In the rows, zero is written as 128.
Known rows, with every way that one mark hangs from another:
k_380{k_311{k_486} k_359{k_174}}: [139 110 149 103 135 141 149 131 181 120  86 178 102 149 111 186 120 105
 118 124]
k_961{k_552 k_663}: [143 151 106 142 133  61 146 107 134 113 120 129 103  94 153 153 130 132
 109 126]
k_359{k_174 k_380{k_311}}: [116 101 136  84 124 190 176 108 141 109 123 120 139 159 107 155 139 179
 129 119]
k_380{k_311}: [121 129 126 133 158 162 128 113 162 129 104 135 123 143 150 133 143 122
 108 127]
k_486{k_51}: [147 118 126 136 144 136 138 138 163 135 141 112 125 152 123 141 122 139
 156 103]
k_311{k_174 k_486{k_51}}: [195 104 152 157 150 108 139 153 162 183 113 146 139 128 118 175 102  94
 189 107]
k_486{k_51 k_311{k_174{k_663{k_380}}}}: [188 175 158 173 139 108 124 133 198 155  75 131 149 137 131 219 101 127
 190  83]
k_311{k_174 k_486}: [176 114 154 150 135 101 128 142 128 175 100 161 145 104 120 162 109  84
 159 134]
k_174{k_663{k_380{k_359}}}: [126 195 151 133 107  93  97 135 159  98  79 142  97 115 134 166 110 113
 115 117]
k_486{k_51 k_311{k_174{k_663}}}: [194 137 143 140 170 137 126 139 203 145  89 143 131 158 131 206  96 126
 170  91]
k_961{k_552}: [130 130 121 147 126  87 131 123 126 126 127 132 125 110 138 154 118 136
 120 123]
k_359{k_174{k_311{k_486}} k_380}: [142  76 133  52 109 151 175 138 143 130 146 137 143 150  62 161 108 165
 137 128]
k_174{k_311{k_486{k_51}} k_663{k_380}}: [165 144 128 122 149 106 126 150 218 143 105 125 123 129 108 180  96 110
 138 106]
k_380{k_311{k_486} k_359{k_174{k_663}}}: [140 119 146  89 156 142 136 132 202  97  67 176  82 150 119 199 105  93
  92 126]
k_174{k_311 k_663{k_380}}: [128 176 131 113 130 114  99 133 171 108 108 126 133 111 128 143 111 131
 102 125]
k_174{k_311{k_486{k_51}} k_663}: [170 106 114  91 180 135 127 155 222 134 121 139 104 153 105 167  91 107
 120 113]
k_961{k_663}: [139 152 116 123 133 101 142 112 137 118 120 122 108 110 143 127 142 122
 117 131]
k_359{k_174{k_663} k_380}: [127 107 133  74 113 157 163 125 127  85 131 109 121 145  95 166 113 174
 122 123]
k_663{k_380{k_311 k_359}}: [118 187 154 147 116 127 108 115 170 122  73 148 114 130 150 154 138 117
 118 117]
k_380{k_311{k_486}}: [140 105 125 133 160 145 138 120 176 159  90 152 118 137 133 153 138  91
 117 134]

Rows:
[134 135 146 134 131 122 153 122 186 123  64 139 131 115 119 203 119 105
 121 123]	k_359{k_174{k_663{k_380{k_311{k_486}}}}}
[179 123 148 138 154 102 115 143 149 152  83 161 121 103 130 175  95  72
 134 135]	k_311{k_174{k_663} k_486}
[134 188 120 173 101  32 144 103 129 124 103 115 125  70 154 164 137 135
 128 120]	k_961{k_552 k_663{k_380}}
[132  79 137  88 125 173 187 116 154 138 111 135 132 155  93 174 134 148
 137 125]	k_359{k_174 k_380{k_311{k_486}}}
[198 112 148 145 173 110 125 155 181 161  95 145 118 124 127 188  87  84
 162 112]	k_311{k_174{k_663} k_486{k_51}}
[171 205 174 151 113  93  96 131 176 130  46 169 124 126 136 212  98 110
 154 101]	k_486{k_311{k_174{k_663{k_380{k_359}}}}}
[147 127 153 126 143 173 138 108 135 149 101 135 144 137 140 146 136 144
 144 125]	k_359{k_380{k_311{k_174}}}
[176 181 177 153 113  66  97 145 155 146  52 173 111  92 129 196  91  69
 147 122]	k_311{k_174{k_663{k_380{k_359}}} k_486}
[191 128 149 155 152 133 139 137 179 169 107 142 152 162 121 192 110 137
 197  87]	k_486{k_51 k_311{k_174}}
[191 116 143 149 199 145 127 140 217 163  71 151 115 138 149 195 100  76
 144 111]	k_380{k_311{k_174{k_663} k_486{k_51}}}
[130 139 150  85 123 124 126 139 155  69 105 152  93 142 116 176  95 132
 106 120]	k_380{k_359{k_174{k_663}}}
[121 132 153 100 131 154 136 123 170  92 100 160 108 157 127 164 122 135
 111 116]	k_380{k_311 k_359{k_174}}
[157 185 164 168 120  91 103 130 133 134  79 133 147  85 145 168 107 107
 148 124]	k_311{k_174{k_663{k_380}}}
[125 157 148 129 100 104 138 129 137  93  99 114 142 108 114 178 111 144
 130 119]	k_359{k_174{k_663{k_380}}}
[136  85 132  75 143 173 175 118 175 115  93 133 112 154 102 189 121 136
 113 128]	k_359{k_174{k_663} k_380{k_311{k_486}}}
[167 100 145  72 134 127 148 168 204 118 132 162 109 166  75 183  84 135
 144 101]	k_380{k_359{k_174{k_311{k_486{k_51}}}}}
[147 174 145 100 123  91  97 148 195 118  79 163  97 119 108 172  91  93
 101 123]	k_174{k_311{k_486} k_663{k_380{k_359}}}
[138 207 135 159  92  24 125 109 141 106  89 140  94  82 153 173 125 128
 118 113]	k_961{k_552 k_663{k_380{k_359}}}
[118 110 132  75 142 189 163 112 163  87 107 115 118 159 119 169 128 169
 104 122]	k_359{k_174{k_663} k_380{k_311}}
[164 173 178 170 124  98 109 130 169 170  46 183 129 106 142 187 118  73
 152 120]	k_663{k_380{k_311{k_174 k_486} k_359}}
[116 171 166 130  98 129 135 118 164 101  83 147 130 135 126 177 128 137
 132 110]	k_663{k_380{k_311 k_359{k_174}}}
[151  68 135  96 143 180 198 128 185 146 124 120 132 178  88 189 126 160
 164 101]	k_359{k_174 k_380{k_311{k_486{k_51}}}}
[174 161 161 169 124  74 112 138 144 161  66 148 142  80 131 189  99  76
 153 130]	k_311{k_174{k_663{k_380}} k_486}
